Known rows, with every step that occurs:
gilo/rivis/repi: [166, -29, 74, 121, -181, -93, 88, -41, -53, 140, 35, -43, 49, 113, -164, -57, -17, 14, -68, -1, 111, -8, -35]
tadoz/kape/gopuvef/risob: [15, 24, 14, 75, -162, -1, -188, -159, 58, -79, -130, -77, -159, 23, 445, 105, -111, -132, -116, 110, 71, 10, -103]
repi/kape: [26, 64, 11, 243, -67, -51, 54, 30, -84, 32, 4, -50, -34, -148, 413, 4, 134, -67, -58, 67, -34, 7, -26]
tadoz/kape/gilo/rivis: [271, -9, 129, 97, -168, -138, -29, -64, -194, -10, -91, -38, -74, 90, 109, -68, -44, -52, -9, -42, 76, 81, 37]
gilo/rivis/tadoz/risob/gopuvef: [132, 78, 154, 116, -41, -281, 78, -119, -24, 127, -76, 32, 113, -169, 160, -40, -221, -105, -179, -60, -55, 87, -191]
gilo/kape/gopuvef/risob/tadoz: [4, 84, 68, 95, -53, -67, -98, -50, 19, 30, -181, 7, -61, 1, 339, 157, -171, -115, -239, -42, -86, -16, -238]
rivis/tadoz/risob: [60, -16, 52, 71, -155, -196, -5, -62, -60, -19, -14, 27, 113, -65, 190, -80, -96, 17, -94, 70, -70, 50, -156]
kape/gilo/rivis: [179, -16, 93, 13, -80, -88, 12, 5, -125, -10, -55, -6, -39, 89, -121, -70, -23, -21, 6, -58, 56, 44, 78]
tadoz/rivis/gilo/kape/gopuvef: [195, -11, 77, -48, -201, -14, -40, -7, -108, -32, -34, 14, -39, 42, -25, -60, -307, -43, -147, 77, 101, 108, -160]
gilo/rivis/repi/kape: [160, 42, 70, 340, -210, -125, 125, -6, -126, 144, 27, -84, 12, -55, 280, -43, 123, -56, -107, 67, 55, 1, -54]
rivis/gilo: [28, 2, 32, -128, -47, -87, 143, 29, -42, -14, 73, -31, -16, 223, -209, -76, -298, 5, -39, 8, 35, -3, -74]
risob/gopuvef/kape/gilo/rivis/tadoz: [157, 22, 86, 116, -171, -195, 45, 62, -146, -35, -51, 11, 73, 58, 267, -115, -276, -95, -124, 30, -85, 3, -115]
gilo/rivis/tadoz/kape/gopuvef/risob: [120, 1, 49, 198, -236, -106, -160, -140, -29, -61, -114, -78, -76, 16, 509, 44, -160, -121, -159, 127, 42, 0, -112]
gilo/rivis/tadoz: [157, -34, 53, 206, -140, -184, 49, 44, -157, 17, 38, 0, 150, -1, 118, -110, -114, 20, -75, 39, -67, -20, -30]
tadoz/rivis/gilo/kape/gopuvef/risob: [103, 10, 48, -47, -249, -74, -101, -26, -31, -54, -74, -59, -67, -13, 266, 26, -134, -123, -222, 137, 127, 4, -195]
risob/gopuvef/kape/gilo/rivis: [240, 40, 104, 70, -125, -123, 43, -2, -79, 12, -111, -5, -30, -1, 153, -61, -64, -145, -102, -41, 53, 25, -32]
repi/kape/tadoz: [64, 178, 10, 365, 26, -54, -146, 67, -210, 2, -26, -57, 34, 101, 557, 31, -189, -74, -89, 20, -114, 3, -76]
rivis/tadoz: [-34, -22, -3, 62, -85, -87, 4, 71, -90, -55, 44, 12, 99, 67, 142, -71, -206, 32, -35, 73, -125, -20, -81]
risob/tadoz/rivis/repi/kape: [66, 10, 93, 273, -233, -196, 95, 49, -120, 134, 4, -83, 56, -127, 556, 12, -2, -53, -188, 8, -43, 12, -176]
rivis/gilo/kape/tadoz/risob: [245, 145, 97, 119, -119, -182, -104, -42, -234, 22, -61, 4, 81, 137, 169, -59, -231, -48, -175, 32, 16, 82, -252]
kape/gopuvef/risob/tadoz/rivis/gilo: [56, -49, 104, -70, -168, -233, 60, 16, -27, -2, -22, -61, 17, 74, 212, 10, -439, -61, -233, -54, -2, 5, -209]
kape/tadoz/rivis: [144, 2, 52, 147, -91, -154, -169, 84, -190, -3, 2, -47, 154, -43, 463, -11, -182, -19, -121, -47, -21, 24, -71]
repi/kape/gopuvef/risob: [-63, 56, -14, 143, -113, 20, -113, -71, 76, -58, -94, -75, -144, -70, 479, 103, -5, -145, -138, 139, 27, -22, -80]
risob/tadoz: [-25, 39, 67, 88, 66, -103, 33, 3, -2, 72, -84, 26, 30, 12, 159, 91, -168, -13, -110, -153, -159, -9, -126]

Rows:
[261, 28, 135, -13, -220, -221, 98, 98, -250, 73, -14, -6, 89, -8, 108, -65, -150, -42, -227, -15, 31, 36, -265] | risob/tadoz/rivis/gilo/kape
[255, 65, 88, 227, -194, -244, 73, -67, -13, 66, -103, 11, 117, -227, 537, -60, -72, -189, -253, 52, -13, 0, -240] | gilo/rivis/tadoz/risob/gopuvef/kape
[87, 58, 98, 195, -135, -190, -79, -119, -75, 36, -158, -74, -60, 0, 656, 128, -94, -116, -172, -49, -67, -5, -204] | gopuvef/risob/tadoz/kape
[5, 55, 27, 225, -167, -46, 89, 14, -73, 88, 32, -75, -33, 2, 302, -13, 50, -46, -78, 97, 8, 0, -95] | rivis/repi/kape
[49, 169, 22, 349, -51, -51, -121, 56, -198, 47, 1, -79, 36, 216, 473, 19, -253, -57, -108, 44, -77, -2, -129] | rivis/repi/kape/tadoz
[188, 59, 93, 31, -142, -247, 33, 86, -152, 10, 24, -67, 114, 110, 377, -70, -503, -121, -230, -23, 16, 5, -227] | risob/gopuvef/kape/tadoz/rivis/gilo
[206, 59, 65, 200, -133, -196, -142, 73, -143, 17, -54, -45, 163, -132, 731, -1, -224, -141, -225, -29, -24, 0, -179] | risob/gopuvef/kape/tadoz/rivis
[283, 40, 132, 80, -163, -188, 37, -68, -75, 23, -138, 5, -14, -62, 195, -73, -31, -149, -138, -32, 69, 56, -79] | tadoz/risob/gopuvef/kape/gilo/rivis
[138, 132, -33, 261, -43, -13, -191, 68, -129, -58, -55, -27, 74, 157, 545, 10, -215, -101, -122, 45, -67, -58, -128] | gopuvef/kape/tadoz
[31, 58, 4, 11, -150, 45, -162, -62, 25, -54, -120, -26, -116, -15, 232, 83, -1, -125, -155, 140, 88, -8, -141] | gilo/kape/gopuvef/risob
[182, 197, 171, 300, -35, -260, 0, -130, -99, 198, -100, -31, 72, -55, 360, 13, -262, -161, -228, -76, -19, 99, -233] | gilo/rivis/repi/kape/tadoz/risob/gopuvef
[102, -55, 116, -60, -133, -273, 153, 68, -102, 44, 36, -39, 88, 57, 112, -44, -367, -7, -178, -103, -26, 10, -175] | risob/tadoz/rivis/gilo
[142, 2, 75, -10, -122, -211, 7, 97, -195, -17, 74, -68, 108, 187, 160, -87, -443, -11, -134, -28, 18, 16, -129] | kape/tadoz/rivis/gilo
[90, -70, 104, 77, -104, -231, 10, 51, -79, 75, -48, -12, 133, -202, 405, 36, -90, -14, -175, -140, -79, 16, -128] | risob/tadoz/rivis
[187, 182, 34, 200, -14, -12, -210, 77, -274, 8, -58, 4, 71, 170, 239, 4, -179, -52, -110, 21, -41, 20, -157] | gilo/kape/tadoz
[-2, 50, 104, -48, -130, -113, -118, -49, -104, -92, -184, -46, -177, 222, 411, 71, -243, -100, -68, -56, -71, 52, -144] | gopuvef/risob/tadoz/kape/gilo
[211, 32, 137, 38, -255, -171, 74, -82, -35, 100, -82, -22, -10, 117, 20, -75, -146, -103, -151, -1, 106, 48, -169] | tadoz/risob/gopuvef/kape/gilo/rivis/repi
[103, 20, 53, 268, -161, 18, -7, -93, -15, 54, -35, -38, -89, 11, 158, -5, -154, -58, -97, 82, 58, 74, -44] | gilo/rivis/repi/kape/gopuvef
[199, 70, 68, -61, -156, -73, 90, 68, -199, 26, 15, 2, 4, 120, -157, -89, -105, -34, -116, 75, 84, 27, -182] | rivis/gilo/kape
[95, -23, 112, 54, -307, -149, -48, -7, -52, 101, -73, -46, 40, 4, 296, 48, -170, -56, -263, 11, 46, 13, -283] | gilo/kape/gopuvef/risob/tadoz/rivis/repi
[-74, 80, 52, 204, -26, -88, -57, -58, 61, 28, -160, -34, -84, -44, 539, 172, -172, -130, -224, -39, -134, -28, -192] | repi/kape/gopuvef/risob/tadoz
[226, 41, 126, -18, -259, -246, 63, 90, -216, 57, -39, -40, 63, -24, 243, -26, -101, -90, -279, 25, 55, -7, -295] | gopuvef/risob/tadoz/rivis/gilo/kape
[-75, 58, 51, 81, 7, -137, -17, -15, 49, 49, -122, -28, -5, -1, 363, 153, -82, -87, -186, -94, -122, -79, -176] | gopuvef/risob/tadoz
[46, 74, 68, -125, -113, -74, -23, -22, 13, -84, -155, 24, -104, 48, 271, -32, -188, -166, -99, 10, -5, 64, -163] | tadoz/risob/gopuvef/kape/gilo
[236, 143, 80, 185, -94, -137, -178, -56, -210, 28, -99, 21, 92, 22, 274, -19, -81, -47, -154, 29, -3, 85, -214] | gilo/kape/tadoz/risob
[73, -16, 110, 53, -203, -256, 91, 28, -71, 13, -21, -87, 0, -4, 430, 13, -373, -95, -262, -20, -17, 8, -220] | repi/kape/gopuvef/risob/tadoz/rivis/gilo
[74, -19, 40, 139, -164, 0, -150, -126, -57, -98, -75, -4, -74, 101, 321, -10, -402, -31, -49, 95, -44, 106, -99] | rivis/tadoz/kape/gopuvef
[171, 159, 57, 442, -89, -110, -90, 37, -242, 90, -3, -85, 66, 174, 459, -5, -193, -64, -131, 21, -40, -3, -98] | gilo/rivis/repi/kape/tadoz
[-50, 54, 33, -14, -73, 0, -9, 72, -111, -97, -56, -29, -155, 101, 218, -29, -65, -60, 22, 38, -46, 60, -4] | repi/kape/gilo
[-23, 16, 108, 19, -200, -129, 22, 88, -143, -9, -63, -52, -85, 117, 348, -13, -189, -52, -95, -26, -66, 63, -135] | risob/tadoz/rivis/repi/kape/gilo
[124, 0, 74, 192, -184, -183, 40, 86, -227, -47, 0, -18, 51, 67, 260, -126, -154, -19, -60, 63, -98, 19, -33] | repi/kape/gilo/rivis/tadoz
[174, -26, 109, 78, -206, -254, 0, -60, -135, -28, -51, 24, 87, -5, 111, -128, -117, 5, -88, 33, -32, 81, -106] | kape/gilo/rivis/tadoz/risob
[117, -77, 74, -120, -176, -204, 128, 70, -101, -2, 89, -58, 73, 51, 7, -103, -258, 1, -108, -6, 73, 19, -95] | tadoz/rivis/gilo
